Known rows, with every step that occurs
V A K H Y U S R: +0.55 -3.75 +1.15 +3.46 +1.00 -0.63 -1.49 -1.95 +5.99 +1.15 -0.31 -1.41 -2.63 +2.44 +1.45 +0.79 +1.19 -2.98 -4.34 -3.87 +3.63 +2.16 +1.77
S R K: +2.54 -4.76 +0.74 +1.39 +2.82 -2.11 -0.32 -0.59 +3.65 +0.23 -0.39 +0.33 -3.96 +2.51 +1.10 +1.71 +1.57 +0.67 -0.79 -0.41 -1.52 +1.80 +1.76
R K: +2.54 -5.27 +1.88 +0.30 +3.98 -1.95 +0.63 -2.07 +2.55 +0.39 -0.62 +0.87 -2.29 +1.53 +1.02 +0.55 +2.31 +1.02 +0.45 -0.11 -1.69 -0.81 +1.70
R K H Y A N: +3.81 -3.03 -1.21 +2.47 +5.51 +0.41 +1.30 -1.01 +1.19 -0.71 -0.76 +0.40 -0.49 +0.67 +0.77 +1.11 +1.76 +2.68 -1.90 -2.05 +2.30 +1.59 +1.42
U S R: +1.40 -3.31 +0.96 +0.52 +1.88 -3.14 -0.30 -0.57 +4.11 -0.25 -2.64 -0.27 -3.77 +3.08 +0.88 +0.28 +0.90 -1.45 -2.90 -0.62 +0.12 +0.30 +0.17
S R K A N: +2.97 -2.35 -2.33 +2.38 +2.19 +0.30 +0.98 -0.22 +2.71 -0.67 -2.09 -0.44 -3.48 +2.86 +2.81 +2.83 +0.79 +2.00 -2.61 -2.06 -0.45 +1.87 +1.63
H Y: +2.44 -3.89 +0.29 +0.12 +3.83 -4.17 +1.75 -1.80 +1.88 -0.65 +0.04 +0.64 -1.10 +1.24 +0.56 -0.72 +2.25 +0.43 -1.26 -0.37 +0.09 -0.91 +0.41
S R K H: +1.07 -5.47 +0.66 +2.01 +2.31 -0.86 -1.37 -0.51 +2.82 +1.66 +0.29 +0.21 -4.42 +2.84 -1.05 +1.86 +1.90 +2.22 -0.19 -0.26 -0.61 +0.88 +1.59
Y A K R: +3.04 -3.75 -0.88 +0.94 +0.90 -2.18 -0.29 -2.70 +3.66 -1.17 -0.46 -0.95 -4.35 +2.34 +1.50 +1.42 +0.10 +0.93 -0.20 -2.93 -0.46 +1.83 +2.01
Y U S R K V: +0.63 -4.31 +0.44 +3.84 +0.85 -0.03 -1.50 -0.75 +5.02 +1.33 -3.05 +1.23 -4.54 +1.92 +2.81 +2.08 +1.13 -1.64 -2.05 -1.56 +2.94 +1.44 +0.94
H Y U S R K V A: +0.82 -3.81 -1.31 +5.60 +1.54 -0.32 -0.57 -2.41 +6.62 +0.37 -2.22 +0.29 -3.08 +1.60 +2.89 +0.78 +0.66 -3.08 -3.11 -2.99 +6.12 +2.35 +2.26
N A: +1.35 -4.13 -0.24 -1.48 +3.11 -4.21 -0.46 -2.09 +2.78 -1.01 -2.09 -1.17 -4.06 +3.43 -0.15 +0.37 +0.28 +1.26 +0.41 -0.77 -0.55 -0.44 -0.43
U S R K V A: -0.21 -4.21 -1.50 +4.83 +1.69 -0.79 -0.38 -2.36 +6.11 +0.58 -2.43 +0.03 -3.87 +2.35 +1.76 +0.57 -0.46 -1.44 -1.52 -1.19 +3.77 +0.27 +3.22
V K H Y: +2.87 -5.36 +2.48 +0.63 +3.08 -2.44 +0.37 -1.65 +1.74 +2.16 +0.85 +1.21 -0.74 +1.02 -1.75 -1.13 +2.15 +3.04 -0.11 +0.16 +0.02 -0.87 +0.94
Y U S R: +1.93 -3.51 +1.37 +0.18 +0.89 -3.23 -1.40 -1.26 +4.66 +0.43 -3.31 -0.73 -4.45 +2.93 +1.78 +1.11 +1.00 -2.84 -3.14 -1.74 +0.72 +1.18 -0.65
K A N: +2.48 -1.94 -2.60 -0.05 +2.45 -2.36 +2.06 -1.98 +0.98 -0.70 -2.55 -0.81 -2.22 +2.18 +1.96 +1.01 +0.40 +2.14 -1.69 -1.26 -0.70 -2.00 +0.40
S R K V: +0.79 -4.70 -1.64 +3.75 +1.77 -1.80 -0.33 -0.50 +3.46 +1.02 -0.46 +1.44 -4.44 +1.88 +1.33 +2.00 +0.50 +1.53 +0.03 +0.17 +0.68 +0.71 +2.07
N A Y U S R K V: -0.09 -3.50 -1.29 +3.02 +3.47 +0.78 -1.12 +0.68 +5.60 -0.62 -3.97 -0.22 -4.31 +1.78 +1.39 +4.50 -0.57 -1.07 -3.21 -2.77 +4.63 +4.13 -0.26
S U: +1.36 -4.09 +1.63 -1.48 +2.19 -5.31 -0.07 -3.13 +1.44 +1.41 -0.55 -0.94 -3.73 +3.13 +1.14 -0.75 +1.65 +1.34 -1.73 -0.65 -1.39 -0.80 -0.24
A Y U S R K: +2.18 -3.80 +1.93 +1.19 +4.53 -0.13 +0.15 +0.23 +4.98 -0.11 -2.76 -0.08 -2.43 +0.92 +1.52 +3.80 +1.22 -2.53 -4.22 -2.34 +1.29 +3.52 +0.28
R K A Y: +1.67 -4.07 -1.07 +1.56 +4.73 +0.29 +2.23 -1.74 +2.43 -0.72 -1.11 -0.20 -1.59 +1.85 +0.09 +3.06 +1.01 +2.04 -1.06 -1.10 -0.41 +0.18 +0.97

Rows
+1.55 -5.24 +3.46 +2.16 +3.60 +1.66 -0.66 -1.56 +3.21 +1.34 -1.56 +1.23 -1.31 +1.44 +0.54 +0.09 +4.31 -0.73 -2.59 -2.38 +3.11 +0.24 +0.27
R K H Y U S
+2.79 -3.53 +1.88 +0.07 +2.47 -0.29 +0.87 -2.26 +4.21 +0.75 -3.91 -0.59 -1.30 +1.48 +0.63 +1.75 +0.10 -0.36 -2.86 -2.16 +0.88 +0.54 -0.64
V K A Y U S
+0.33 -4.39 -0.34 +2.35 +1.78 -2.78 +0.77 -1.46 +2.23 +1.23 +0.52 +1.30 -2.24 +0.76 +2.27 +0.80 +0.54 +1.25 +0.35 +0.01 -0.72 -2.21 +2.12
A K V
+3.41 -1.52 -0.56 +3.46 +2.24 +2.62 +0.71 +0.28 +4.28 -1.15 -3.79 +0.10 -2.06 +2.28 +4.54 +2.27 +2.45 -1.33 -6.10 -4.49 +3.52 +3.74 +0.38
H Y U S R K A N
+4.19 -1.89 -2.21 -0.59 +4.05 -4.29 +1.56 -2.17 +1.45 -1.49 -2.69 -1.03 -1.90 +1.20 +1.97 +0.91 -0.88 +1.05 -1.28 -1.10 -0.28 -0.01 +0.51
Y A N
+1.61 -3.73 +1.01 +1.64 +3.83 +2.08 +1.00 -1.88 +3.97 -0.38 -3.76 -0.39 -1.72 +1.86 +1.51 +3.04 +1.71 -1.11 -3.18 -2.96 +1.84 +0.97 -0.18
R K A Y U S
+3.29 -4.01 +0.35 -0.33 +2.33 -2.22 +1.00 -2.80 +3.06 +1.13 -1.98 -0.84 -1.89 +1.35 +0.15 +2.63 -0.44 +1.35 -0.84 -1.52 -0.78 +0.54 -0.42
V K A Y U
+0.68 -4.67 +0.25 +2.34 +3.06 -2.21 +0.70 -3.22 +3.16 +0.95 +2.17 -0.76 -0.78 +1.53 -0.02 -0.39 +1.43 +0.47 -0.96 -1.68 +1.14 -1.15 +2.91
V A K H Y
+1.81 -4.50 +0.77 +0.17 +1.18 -2.20 +0.25 -1.90 +2.88 -0.05 +0.53 +0.05 -3.66 +1.36 +1.58 +1.07 +1.67 +1.00 -0.42 -2.24 -1.73 -0.26 +2.34
A K R
+0.99 -2.18 -1.57 +1.42 +1.63 -0.95 +0.25 -0.87 +4.53 -0.71 -3.83 -1.78 -3.87 +3.12 +0.88 +3.57 -0.30 -1.77 -4.64 -2.77 +2.06 +2.16 -1.37
K A Y U S R
+2.19 -3.80 +0.30 +4.45 +2.97 +1.55 -0.99 -0.22 +4.58 -0.57 -1.65 +0.22 -2.96 +3.41 -0.28 +0.84 +1.93 +0.17 -3.37 -2.35 +4.00 +3.93 +0.83
U S R K H Y A
+1.09 -3.16 -2.36 +0.30 +3.66 -2.54 +2.40 -2.08 +1.81 -0.97 -1.36 -1.07 -1.98 +2.15 -0.58 +2.36 +0.00 +1.73 -1.32 -0.66 -0.41 -1.13 -0.22
K A Y
+0.30 -5.24 -1.97 +3.38 +2.81 -2.42 +0.60 -4.23 +3.93 +1.01 -0.69 +0.23 -2.75 +1.19 +1.16 +0.19 -0.25 +0.71 +1.65 -0.19 +1.93 -2.19 +3.54
R K V A
+1.10 -3.75 +2.53 +2.83 +1.13 +0.23 -1.49 +0.33 +4.32 +1.27 -0.21 +0.20 -2.52 +2.15 +1.65 +1.43 +2.77 -1.87 -4.77 -3.12 +2.15 +2.48 +0.31
A K H Y U S R
+1.04 -5.17 +2.66 +2.11 +1.51 +0.85 -2.66 -0.74 +4.41 +2.09 -2.28 +0.06 -4.59 +2.92 +0.34 +1.90 +2.39 -0.84 -2.39 -2.05 +1.60 +1.64 +0.37
Y U S R K H
+0.88 -2.55 -4.44 +1.58 +3.22 -4.80 +2.06 -3.50 +2.14 +0.25 -1.77 -0.66 -1.78 -0.08 +1.99 +0.20 -1.76 +0.75 -0.25 -0.42 +2.14 -3.36 +2.63
K V A N
+1.15 -4.44 +1.92 +3.59 +3.29 +1.52 -0.45 +0.67 +3.78 +0.50 -0.67 +1.17 -2.36 +2.53 -0.29 +0.49 +3.48 +0.26 -3.57 -1.61 +2.77 +1.93 +1.12
U S R K H Y
+0.50 -4.07 +2.96 +1.20 +2.48 +1.04 -1.78 -0.71 +4.11 +0.27 -1.58 -0.48 -2.22 +2.70 +1.14 +0.71 +2.72 -0.86 -3.38 -3.81 +3.12 +1.69 -0.66
N A K H Y U S
